Every row comes from one small tree of marks. The marks that hang from a mark follow it in brackets, in the order of their numbers. Every link used is in the known rows. Which tree was each row made from?
Known rows:
Q_866[Q_892[Q_794[Q_400 Q_667[Q_242[Q_438]]]] Q_911]: [ 0.27  0.29 -0.32  0.32 -0.13 -0.14  0.21  0.08 -0.38 -0.52 -0.06 -0.12
 -0.29 -0.09 -0.03 -0.31  0.18  0.09 -0.10 -0.23  0.08]
Q_438[Q_242[Q_667[Q_866[Q_892[Q_794[Q_400]] Q_911]]] Q_433]: [ 0.23 -0.14 -0.32  0.11 -0.36  0.00 -0.23 -0.04 -0.37 -0.36  0.07 -0.02
 -0.07 -0.05  0.05  0.12  0.60 -0.02  0.14 -0.28 -0.07]
Q_444[Q_400[Q_794]]: [ 0.01 -0.01 -0.18  0.10  0.01 -0.07 -0.02 -0.05 -0.30 -0.14  0.14 -0.03
 -0.22 -0.09  0.04 -0.18 -0.01  0.12  0.16 -0.11  0.17]
Q_242[Q_438[Q_433] Q_667[Q_866[Q_892[Q_794[Q_400]] Q_911]]]: [ 0.20 -0.05 -0.27  0.04 -0.23 -0.06 -0.21 -0.04 -0.51 -0.34 -0.07 -0.12
 -0.07  0.01 -0.10  0.30  0.34 -0.06  0.17 -0.34 -0.02]
Q_794[Q_400[Q_444] Q_667[Q_242[Q_438] Q_866[Q_892 Q_911]]]: [ 0.10  0.26 -0.19  0.06 -0.40 -0.08  0.00 -0.26 -0.47 -0.40 -0.13  0.14
 -0.33  0.01  0.17  0.05 -0.06  0.43 -0.11 -0.43  0.11]
Q_667[Q_242 Q_866[Q_892]]: [-0.15  0.15  0.03  0.10 -0.26  0.08 -0.20 -0.23 -0.26 -0.11  0.10  0.14
 -0.13 -0.07  0.03  0.02  0.21 -0.13 -0.42 -0.30  0.12]
Q_444[Q_400[Q_794[Q_667[Q_242[Q_438[Q_433]]]]]]: [ 0.37  0.46 -0.15  0.21 -0.20 -0.17 -0.13 -0.32 -0.48 -0.32  0.08 -0.31
 -0.05  0.04 -0.11 -0.31  0.16  0.00  0.27 -0.46  0.17]
Q_667[Q_242[Q_438] Q_866[Q_892[Q_794[Q_400]] Q_911]]: [ 0.14  0.18 -0.29  0.18 -0.13 -0.11 -0.04  0.07 -0.38 -0.63  0.01  0.20
 -0.22 -0.19 -0.21  0.04  0.27  0.07 -0.33 -0.24 -0.01]
Q_866[Q_892 Q_911]: [-0.19 -0.32  0.03  0.03  0.05 -0.03  0.17  0.27  0.04  0.00  0.01 -0.05
 -0.05  0.02  0.11  0.04  0.00 -0.15 -0.03  0.07 -0.04]
Q_866[Q_911]: [-0.04 -0.21 -0.06  0.07  0.11 -0.16  0.17  0.36  0.09 -0.09 -0.05  0.05
  0.13  0.03 -0.02  0.08  0.01 -0.03  0.17  0.12 -0.12]
Q_667[Q_242[Q_438] Q_866[Q_892[Q_794[Q_400[Q_444]]] Q_911]]: [ 0.15  0.22 -0.34  0.13 -0.25 -0.08 -0.07 -0.08 -0.53 -0.68  0.11  0.23
 -0.25 -0.08 -0.13  0.07  0.11  0.45 -0.25 -0.19 -0.07]
Q_400[Q_794[Q_667[Q_242[Q_438] Q_866[Q_892 Q_911]]]]: [-0.01  0.00 -0.07  0.30 -0.22 -0.24 -0.15 -0.14 -0.38 -0.46 -0.08 -0.12
 -0.05  0.09  0.15 -0.10  0.02 -0.13 -0.03 -0.37  0.24]
Q_438[Q_242[Q_667[Q_866[Q_892[Q_794[Q_400]]]]] Q_433]: [ 0.27  0.07 -0.25  0.04 -0.47  0.16 -0.40 -0.40 -0.45 -0.26  0.12 -0.06
 -0.20 -0.07  0.07  0.03  0.58  0.01 -0.02 -0.40  0.04]
Q_892[Q_794[Q_667[Q_866[Q_911]]]]: [-0.06 -0.15 -0.21  0.29 -0.09 -0.34 -0.15  0.33 -0.35 -0.43 -0.12  0.05
  0.19  0.14 -0.01 -0.07  0.14  0.12  0.39 -0.10 -0.09]
Q_400[Q_794]: [-0.01 -0.13 -0.14  0.17  0.04 -0.10 -0.12 -0.05 -0.10 -0.11  0.05 -0.15
  0.01  0.01  0.08 -0.11 -0.05 -0.03  0.09  0.04  0.11]
Q_892[Q_794[Q_400[Q_444]] Q_866[Q_911]]: [ 0.14  0.08 -0.37  0.21  0.03 -0.13 -0.01  0.24 -0.33 -0.53 -0.03  0.27
 -0.11 -0.11 -0.16 -0.03  0.03  0.73  0.22  0.17 -0.06]
Q_400[Q_444 Q_794[Q_667[Q_242[Q_438[Q_433]] Q_866[Q_911]]]]: [ 0.22  0.12 -0.22  0.26 -0.29 -0.37 -0.33 -0.18 -0.44 -0.53 -0.03 -0.15
  0.32  0.28 -0.03  0.04  0.02  0.22  0.42 -0.30 -0.06]
Q_433[Q_438[Q_242[Q_667[Q_866[Q_892 Q_911]]]]]: [ 0.17 -0.36  0.06  0.06 -0.29 -0.06 -0.16 -0.24 -0.01 -0.36  0.08  0.09
 -0.14  0.03  0.34  0.30  0.26 -0.18 -0.17 -0.49  0.06]
Q_242[Q_438 Q_667[Q_866]]: [ 0.14  0.16  0.07 -0.09 -0.31  0.03 -0.23 -0.39 -0.34 -0.17 -0.11  0.08
 -0.05  0.10  0.02  0.33  0.05  0.05  0.05 -0.37  0.23]
Q_794[Q_400[Q_444] Q_667[Q_242 Q_866[Q_892 Q_911]]]: [-0.06  0.13 -0.30  0.21 -0.39 -0.09 -0.02 -0.11 -0.48 -0.23 -0.07  0.17
 -0.32 -0.01  0.28 -0.05  0.04  0.42 -0.04 -0.35  0.07]
Q_667[Q_242[Q_438[Q_433]]]: [ 0.37  0.40  0.03  0.02 -0.10 -0.03 -0.10 -0.20 -0.06 -0.19  0.05 -0.14
  0.21  0.03 -0.31  0.05  0.21 -0.18 -0.08 -0.20 -0.10]

Write each row's tree:
[ 0.03 -0.06 -0.12  0.28  0.15 -0.20 -0.04  0.41 -0.15 -0.48 -0.04  0.15
  0.17 -0.05 -0.25 -0.06  0.17  0.22  0.22  0.20 -0.04] => Q_892[Q_794 Q_866[Q_911]]
[-0.21 -0.28 -0.02  0.08 -0.25 -0.01 -0.06  0.03 -0.30  0.01 -0.06  0.06
 -0.07  0.08  0.25  0.29  0.15 -0.12  0.08 -0.23  0.15] => Q_242[Q_667[Q_866[Q_892 Q_911]]]
[ 0.13  0.46 -0.32  0.18 -0.43 -0.05 -0.18 -0.38 -0.52 -0.23 -0.09  0.22
 -0.27 -0.02  0.17 -0.10  0.03  0.57 -0.01 -0.40  0.10] => Q_794[Q_400[Q_444] Q_667[Q_242 Q_866]]
[ 0.37  0.08 -0.01 -0.02 -0.33  0.11 -0.14 -0.32 -0.04 -0.02  0.09 -0.18
  0.14  0.09  0.08  0.05  0.39 -0.10  0.21 -0.18  0.01] => Q_438[Q_242[Q_667] Q_433]
[ 0.25  0.37  0.06 -0.03 -0.21 -0.07 -0.36 -0.28 -0.20 -0.29  0.01  0.04
  0.24  0.04 -0.33  0.22  0.26 -0.16 -0.12 -0.36 -0.09] => Q_667[Q_242[Q_438[Q_433]] Q_866]
[ 0.31  0.64 -0.40  0.43 -0.28 -0.04 -0.14 -0.26 -0.61 -0.53 -0.02  0.14
 -0.25 -0.10 -0.04 -0.41  0.14  0.81  0.07 -0.18  0.19] => Q_892[Q_794[Q_400[Q_444] Q_667[Q_242]] Q_866]
[ 0.32 -0.25 -0.03  0.11 -0.22 -0.20 -0.16 -0.16  0.03 -0.46  0.01  0.18
  0.04  0.05  0.20  0.33  0.27 -0.06  0.04 -0.44 -0.02] => Q_433[Q_438[Q_242[Q_667[Q_866[Q_911]]]]]
[-0.17 -0.09 -0.24  0.38 -0.33 -0.22 -0.19 -0.13 -0.51 -0.34  0.06 -0.06
 -0.05  0.17  0.34 -0.16 -0.04  0.25  0.12 -0.25  0.15] => Q_400[Q_444 Q_794[Q_667[Q_242 Q_866[Q_892 Q_911]]]]
[ 0.19  0.28 -0.30  0.13 -0.09  0.04 -0.19 -0.13 -0.42 -0.43  0.02  0.22
 -0.24 -0.14 -0.13 -0.11  0.02  0.77  0.06  0.05  0.06] => Q_892[Q_794[Q_400[Q_444]] Q_866]
[ 0.22  0.14  0.07 -0.11 -0.33  0.00 -0.38 -0.39 -0.33 -0.08 -0.09 -0.10
  0.17  0.16 -0.10  0.42  0.19 -0.12  0.21 -0.41  0.07] => Q_242[Q_438[Q_433] Q_667[Q_866]]
[ 0.35  0.28 -0.32  0.28 -0.14 -0.17  0.05  0.09 -0.37 -0.43 -0.04 -0.30
 -0.08 -0.02 -0.15 -0.23  0.32 -0.06  0.08 -0.27 -0.09] => Q_866[Q_892[Q_794[Q_400 Q_667[Q_242[Q_438[Q_433]]]]] Q_911]
[-0.03  0.04 -0.14  0.22 -0.09 -0.21 -0.03  0.23 -0.12 -0.30 -0.02  0.29
  0.18 -0.03 -0.12  0.14  0.24 -0.04 -0.04 -0.12 -0.09] => Q_667[Q_242 Q_866[Q_911]]
[ 0.00  0.12 -0.11  0.23 -0.26 -0.21 -0.05 -0.14 -0.58 -0.49  0.02  0.00
 -0.28 -0.02  0.10 -0.16  0.07  0.03  0.04 -0.51  0.30] => Q_444[Q_400[Q_794[Q_667[Q_242[Q_438] Q_866[Q_892 Q_911]]]]]
[-0.03 -0.04 -0.31  0.06 -0.25 -0.20 -0.06  0.04 -0.36 -0.22 -0.23  0.21
 -0.14  0.06  0.21  0.10 -0.11  0.56  0.34 -0.21 -0.05] => Q_794[Q_400[Q_444] Q_667[Q_866[Q_911]]]
[ 0.12  0.23 -0.06  0.14 -0.47 -0.07 -0.50 -0.64 -0.59 -0.34  0.09 -0.31
  0.01  0.24  0.11 -0.08 -0.01  0.14  0.05 -0.48  0.14] => Q_400[Q_444 Q_794[Q_667[Q_242[Q_438[Q_433]] Q_866[Q_892]]]]
[-0.10 -0.22 -0.14  0.28 -0.04 -0.17  0.10  0.31 -0.25 -0.24 -0.01 -0.24
 -0.02  0.12  0.15 -0.28  0.08 -0.02  0.23  0.00 -0.01] => Q_866[Q_892[Q_794[Q_667]] Q_911]
[ 0.28 -0.12 -0.03  0.15 -0.37  0.02 -0.40 -0.50 -0.28 -0.53  0.23 -0.01
 -0.21  0.01  0.22  0.07  0.36 -0.07 -0.27 -0.53  0.11] => Q_433[Q_438[Q_242[Q_667[Q_866[Q_892[Q_794]]]]]]
[ 0.17  0.26 -0.26  0.18  0.04  0.01 -0.15  0.02 -0.29 -0.38 -0.07  0.19
 -0.21 -0.25 -0.21 -0.14  0.18  0.38 -0.02  0.01  0.12] => Q_892[Q_794[Q_400] Q_866]
[ 0.25  0.19 -0.25 -0.08 -0.48  0.12 -0.42 -0.55 -0.73 -0.29  0.08 -0.13
 -0.23  0.08 -0.01  0.25  0.16  0.36  0.08 -0.41  0.04] => Q_242[Q_438[Q_433] Q_667[Q_866[Q_892[Q_794[Q_400[Q_444]]]]]]
[ 0.20  0.35 -0.31  0.24 -0.21 -0.03 -0.19 -0.19 -0.54 -0.42 -0.11  0.08
 -0.26 -0.04  0.04 -0.29 -0.03  0.82  0.25 -0.10  0.16] => Q_892[Q_794[Q_400[Q_444] Q_667] Q_866]
[ 0.22 -0.16 -0.06  0.02 -0.33 -0.09 -0.22 -0.04 -0.09 -0.20  0.00  0.05
  0.31  0.13  0.03  0.31  0.45 -0.12  0.35 -0.23 -0.10] => Q_438[Q_242[Q_667[Q_866[Q_911]]] Q_433]
[-0.17  0.00 -0.23  0.36 -0.24 -0.23 -0.05  0.02 -0.59 -0.32  0.07  0.03
 -0.25 -0.04  0.22 -0.24  0.17  0.01  0.11 -0.43  0.25] => Q_444[Q_400[Q_794[Q_667[Q_242 Q_866[Q_892 Q_911]]]]]
[ 0.34  0.17  0.06 -0.08 -0.21  0.03 -0.13 -0.31 -0.19  0.01 -0.04 -0.28
  0.13  0.15 -0.08  0.24  0.14 -0.14  0.25 -0.25  0.06] => Q_242[Q_438[Q_433] Q_667]
